Each row was made from one path, in order. Every step used is in the known rows, and no mark comes twice. Write each row's path.
Known rows
L, X, H: [  2  30  -6  32  -5 -19 -21  -3  -2   2  -5  -3  20  -6  -7   1  -6  -5
  26 -18  10 -15   6  -1   0  17 -32  20  19]
L, X: [ 12  22  -8   4 -10 -15  -4  -6  11  -4  16  -1  13 -14 -13   3  -8  -7
  19  -3  -5  -8   2  -7   3   0 -26  -8   9]
V, S, X: [  6  -8  63   4   6 -36  13  -4  14  -1  -1   7  -2  16   2   6 -11  -7
   8  12  -8  21  -2  17  21   9  -5 -10 -19]
Q, V, L, U: [-10 -14 -53 -16   0  26 -21  12  37  -1  14  -7  -1   9 -31  -3  24 -14
  11 -13  29  -7  -7  39 -38   5  19 -25  -2]
S, X, C, V, L, U: [ 12 -13 -57 -13  17  40   1  16   9  14  -5   0  -2  18  -9  -2   3  40
  21   6  16  -5  10  17 -32 -20  27 -51  16]
J, X, L, U: [ 16   5 -51 -13  -5  11 -11  24  31  17 -12  18  10  12  10 -18  -4   8
 -17  11  23 -29  14  -4  14  14   7 -34  21]
F, X, L: [ 10  -7   4 -21   4 -29   0  28 -12  -1  -5  17   4   1  14 -15 -13   6
 -20  -3  -2   0  13 -39  29  -4   8   9  -9]
V, F, X, S: [ 16  -1  32  10   6 -17   1 -17  -1 -13  -4  15  -6 -15   9 -12 -13 -21
  -5   8 -62  10   8 -18  29 -12 -37  27 -27]
Q, V: [-13 -16 -22  -2 -15  -2  -3  -1  19 -12  17  -9   2   8 -26  -4  15 -19
   2 -11  14   8 -25   1 -12  16  13   3 -20]
S, X, F: [ -3 -19   3  25   8 -12  11   8   9  15  -6   2   2  44  -5 -11  31  21
  31  15  -7  16  -2 -24   3  15 -33 -24 -13]
S, X: [  6 -13  15  -3  16 -31  12   3   2  -7   6   2  11  30 -10  -2   1  19
  25   0  -1  13  -1  -7   9   8 -21 -22 -26]
J, F: [-22  14  33  -6   2  22  23 -20  27 -35  27  -5 -12   3 -24   0   3 -12
  13  18  30   5 -18  -1 -26  13  -9 -15 -16]
J, F, X: [-19   1  48 -26  15   4  21  -8  26 -23  21   4 -11  -7  -4  -7  -7   3
  -4  16  11   3   0 -19  -8  -3 -28  -3 -18]
Y, L, X, S: [ 15  24 -13  20 -27   4 -27 -14  -2  -3 -21   6  16 -14 -16  -9  13 -14
   8 -25 -53 -17   3   5  20   1 -45  12   2]
Q, V, L, Y: [-16 -23  -5 -27 -19  13 -16   9   3 -35  17  -7  -2  27 -26  24  22 -28
   7  -7  25  30  -4  28 -33   2  34 -13 -20]
V, S, X, F: [ -1 -13  57  34  -4 -16  12   2  21  19 -13   7 -11  28   9  -3  20  -3
  18  26 -12  25  -5  -3  14  17 -22 -11  -4]
C, X, H: [-22  -8  -2  16  -6 -22  -9  13  -6  -6 -11 -11   4  -6   2   5  10  -2
  -1 -20  10 -13   2   8   5   3 -12  32 -16]
F, X: [  2  -1  21 -21  12 -34  11   6   8 -14  13   2   5  -8   4 -10  -9   9
  -9   0 -10   4   4 -20  24  -4 -15   7 -19]
X, H: [-11  19   0  27   8 -13  -8  -3  -6 -19  -5  -8  11   7 -12  -5   0  -8
  20 -14  20   0  -7   4   4  27   4  21  -7]
V, L, X, H: [ -9  31  -5  15  14 -15 -30 -10 -14   2  -6  -3  11  -1   1  23   5  -9
  20 -27   0 -14  18  29 -11  13 -40   9  27]
J, X, H: [-17  16  -2  12  15 -20 -11 -11   4   2 -10  -1  12  10  17   4   1   3
 -14 -10   8 -15   5  12  24  36 -32   6   6]
C, V, F, X: [ 19 -17  21 -20   7 -17  21 -14   5 -19  39  10 -22 -12  12 -16 -22  -7
  -5  -8  -7   2   2 -10   1 -29   9  15 -28]
Y, L, X: [  4  18  -9 -15 -14 -11 -13 -10  -1  -6   7  -1   7  -4 -15  -5   8  -7
  15 -31  -5 -25  -1  18  -7   9 -28  -7   8]
X, C: [-11  18 -20   1   2  11  10  -8  -9 -13  -5 -12   3  -8 -12   1  -4   8
  -2  16   9   7 -19 -12  -5  14  15 -18  12]
C, X, F: [-19 -21  -7  21 -20   1   6  14  11   7  -1  -8 -12  -1   3  -2  38   0
  -1   9  -9  -3  -6 -19  -2  -9 -23   4 -12]
S, X, L: [ 17 -15  -1   3   7 -29   3  26 -17   5 -13  17   9  41   3  -6  -1  18
  14  -1   7   6  11 -23  15  12   1 -20 -14]
C, V, S, X: [ 23 -17  49   5  -6 -19  17  -2  19  -7  12  11 -10  10   3  -1 -14   0
   8   6  -6  17  -5   9  15 -16  25  -3 -22]
C, H: [ -9  18   8  19  25  -3   7   2 -19 -14  13 -25  25 -15 -18   2  10 -11
   1   6  21  -2 -11   8  26   7  17  42 -34]
L, X, C: [  3  28 -31   7 -15   7  -1  -9  -4   9  -6  -9  14 -20  -4   7 -14   8
   7  12  -6  -9  -3 -14 -10   7 -17 -20  39]
Q, V, L, X: [-10  -4 -30  -9 -10  -3 -28  -7  11   9  17  -4   1   2 -12  24  18 -19
   4 -26  -6  -7   2  27 -25   4 -29  -9  13]
Y, L, X, F: [ -5  12 -18  17 -21   9 -13  -7   4  14  -4  -1  -3   9  -9 -15  38  -3
  21 -19 -10 -20  -5   1 -14  15 -44  -9  20]
S, X, L, U: [ 28 -15 -38   1   7  -3  -3  42  13  15 -16  19  13  39 -13 -27  -4  22
  26   7  27  -7  17 -17  -2   3  14 -35  -4]
Q, V, F, X, S: [ -1 -29   5   7 -13  -8 -11 -11  12   3  -6  11  -8  -9   4 -15   3 -31
 -16  -9 -54  11  -3 -14  11  -5 -32  36 -32]

Write each row's path
[  0 -39  24   5 -22 -23 -10  23   8  26 -20  17  -4  34   7   1   3 -18
 -11  -8   6  16  -5   4   9  17  20   2 -11] -> Q, V, S, X, L
[  1  -7  -4  24 -28  -6  -7   9   3 -10 -18  -1   2 -22  -3   2  13 -11
 -11   3 -53  -1   0 -14  32 -21 -21  23 -27] -> C, X, S
[-26 -12 -18 -17   4   2 -14  -8   7 -10  18  -9  -5  14 -20  18  28 -21
  -5 -19   7   8 -13  31 -22  13   4  -9 -13] -> Q, V, L
[-22 -12 -36  17 -19  17 -28  -3  16  32   4  -5  -7  14  -7  15  48 -17
  13 -14 -12  -5  -1   7 -33  11 -45  -8  27] -> Q, V, L, X, F
[  7   0 -19   0  -7  27  23 -30 -10 -17  20  -6 -23 -13  -3  -4 -16  -8
   3   8  12   4 -23  -1 -30  -9  39  -8   5] -> X, C, V, F
[-28 -25  22  19  10  10  -2   8 -13  40 -28 -23  16   2   1  12   7  -5
 -21  10   8  13 -14  27  17  19  17  40 -14] -> Q, V, S, X, C, H
[-17   4  18  -3  45   0  16  -9 -39  12  -3 -19   8 -29  17  -1 -13   0
 -25  11   2  -5   2   0  13   0   1  50 -13] -> V, F, X, C, H
[ -6  26 -31 -12 -17  12 -10 -14 -17   8 -15  -9   8 -12  -7  -1   4   7
   2 -18  -7 -24  -7  10 -16  15 -18 -16  35] -> Y, L, X, C
[  9 -22  -9 -23  -1  24   7  13 -25 -20  -2  -1  -3  35  -2  27  -1  31
  16  14  12  32  14   6 -26 -24  41 -39  -2] -> S, X, C, V, L, Y
[ 26 -11 -13 -19   9  -5  -1  24  10   6   0  23  -8   0   9 -35 -23  -9
   0   2  19 -16  21 -16  -7 -11  14  -6   0] -> V, F, X, L, U
[ 13 -12  22 -17  11 -32   8   5 -18  -3   5  19 -13   2  21 -15 -20 -14
 -16  -5  -6  -2  15 -23   7  -3  -2  12 -13] -> V, F, X, L
[  9  22   6  -4 -39  24  -6 -19   0   8 -10  -2 -14 -32   5   1 -12  -9
 -15 -17  -7 -19 -12  26  -9 -10  24   1  40] -> Y, L, X, C, V, S
[-26  21 -16   5  29  16   6  -9 -23  21 -14 -23  26 -19  16  14   6  15
 -38  21   7 -17  -5  11  37  25  -6  20   7] -> J, X, C, H
[ -4  -1  39   4   4 -12  14  -6   0  13 -25  -1  -4   6   9   8 -17   8
  -2  26  -8  22  -9  10  10  15   5 -20  11] -> V, S, X, C
[-32  10  46  -2  18   1   4  -4  12 -14  -1   4  -3   0   2 -10  -5   5
   0  -1  22  -5   6 -14  -8  15 -34  27 -11] -> J, F, X, H
[  2 -11  -1 -41  -6  22   4  14 -21 -26   4   1  -8  -4  10  18  -9  20
 -18  13   4  23  18  -9 -11 -40  49 -11   4] -> F, X, C, V, L, Y
[-18  36 -23  10  29  21 -14  -8 -41  23  -9 -28  24 -30   2  35   9   2
 -10   0   0 -16  10  27   2   3 -15  24  29] -> V, L, X, C, H
[  8  -8  21   8  14 -17   5 -10  -8 -13  18   9 -12  -7  15 -17 -19  -5
   3 -24   8  -5   8  -5  -2 -14   5  43 -19] -> C, V, F, X, H
[-18  -1  11 -24  -2  41  27  -8  16 -10  12   3 -18 -21   7 -10 -13  24
 -20  21  13  -2  -6 -34 -22 -19  10  -1   4] -> J, F, X, C, V
[  7   1  31 -13 -13   5  17  -1   7   2  -4   4 -15 -37  23  -6 -27   5
 -36  15 -14   9  -6 -12  21 -25  41  15  11] -> F, X, C, V, S
[ -6  -4  14 -21  17  -8  18 -19 -16   1   0  -2 -13 -16  17  -6 -24   4
 -14  13 -12   4   1 -13  -7   2 -12  -3   5] -> V, F, X, C
[  5  -4 -19 -18  -2   8  16   7  -4  -5   4   0  -3 -20  13 -12 -15  29
 -20   5  -7  -1  -3 -33  10 -24  29   4   4] -> F, X, C, V
[ 16 -11  50   7  -3 -33   3  17  -3  11 -20  20  -2  25  14   1 -13  -7
  -3   8  -1  16   7  -2  26  11  12  -8  -6] -> V, S, X, L
[ -5  13 -30 -11   7  32   5 -13 -17 -16   9 -10 -13  -9  -1  16   3  12
  -9  -1   5   5 -11  10 -18 -14  40 -19  16] -> X, C, V, L
[ -7   1  35   3  26 -35  -1 -11 -13  -8   3   4  -7  -1  15 -12 -17 -10
   1 -16   3  -3   9   2   2  13 -26  36 -16] -> V, F, X, H
[ 18  16 -19  -6  -5   4  -9 -10   3 -10  31   2  -3 -15  -5  19   0  -3
  12 -19  -8 -11  10  14 -14 -27  -6 -13  15] -> C, V, L, X
[ 12 -23  42  35 -13   1  16   2  27  14   1  11 -18  22  11 -11  17   2
  17  21  -9  22  -8  -7   8  -8   7  -1  -9] -> C, V, S, X, F
[ 25 -25   9  -6 -14 -15   1  42 -22 -18 -12  18  15  56  -8   2  -7  10
  25  15  22  31  20 -28   1  -2  28 -27 -21] -> S, X, L, Y
[ 28  22 -26  26 -19  17 -22 -13   4  -5   3  10   6 -23  -4  14   6 -11
   8 -14 -57  -7  12   1  12 -35 -19   8   9] -> C, V, L, X, S
[ 40 -18 -28 -16  -3  12   5  25  18   2  17  28 -16  -6  10 -41 -26  -4
  -1  -3  23 -21  18 -22 -12 -34  42   1  -6] -> C, V, F, X, L, U
[  8  17 -45  -9 -32  29  -4 -11 -13   3  -3  -5   0 -18  -6  -8   0  15
   3 -26  -2 -28  -9   6 -20  -9  13  -7  31] -> Y, L, X, C, V
[-33   7 -45   6  11  31 -26  -1 -28  38  -9 -30  23 -22  -4  33  23  -6
 -19 -16   6 -15  -2  30 -14  10 -11  28  24] -> Q, V, L, X, C, H
[ -7  29 -26  -9   7  11 -12 -15 -17  11  -6 -11   4 -15   4  30  -2   7
   1   0 -15  -8   7  12 -20   4 -24 -28  46] -> V, L, X, C
[ 30 -19  34  10 -17 -15   9  19   1   5  -5  25 -11  21  16  -6 -14  -3
  -6   1   4  14   3  -9  22 -14  44  -1 -12] -> C, V, S, X, L
[ -2   6 -35 -11  -6  24  10 -16   5   3   3  -2  -3  -9  19   4  -7  24
 -32  12  -2 -12 -10  -9  10   0  12 -24  20] -> J, X, C, V
[  6  14  18   9 -24  23  17 -16  10 -10   1  -4 -16 -29   2   2 -19 -13
 -17  18   6  13 -25   5   3  -8  61   2  16] -> X, C, V, S
[-15   4  43  23  30  -2  11   3 -26  27 -28 -20  18  -6  10  13  -6   6
 -14  24   5  12  -4  22  32  13  13  31  -9] -> V, S, X, C, H
[  5  14 -30 -14  20  16  -8   6  25 -14  14  -5  -1   2 -26  -3   9  -8
  22   1  24  -9   4  34 -22  -2  14 -37   3] -> V, L, U
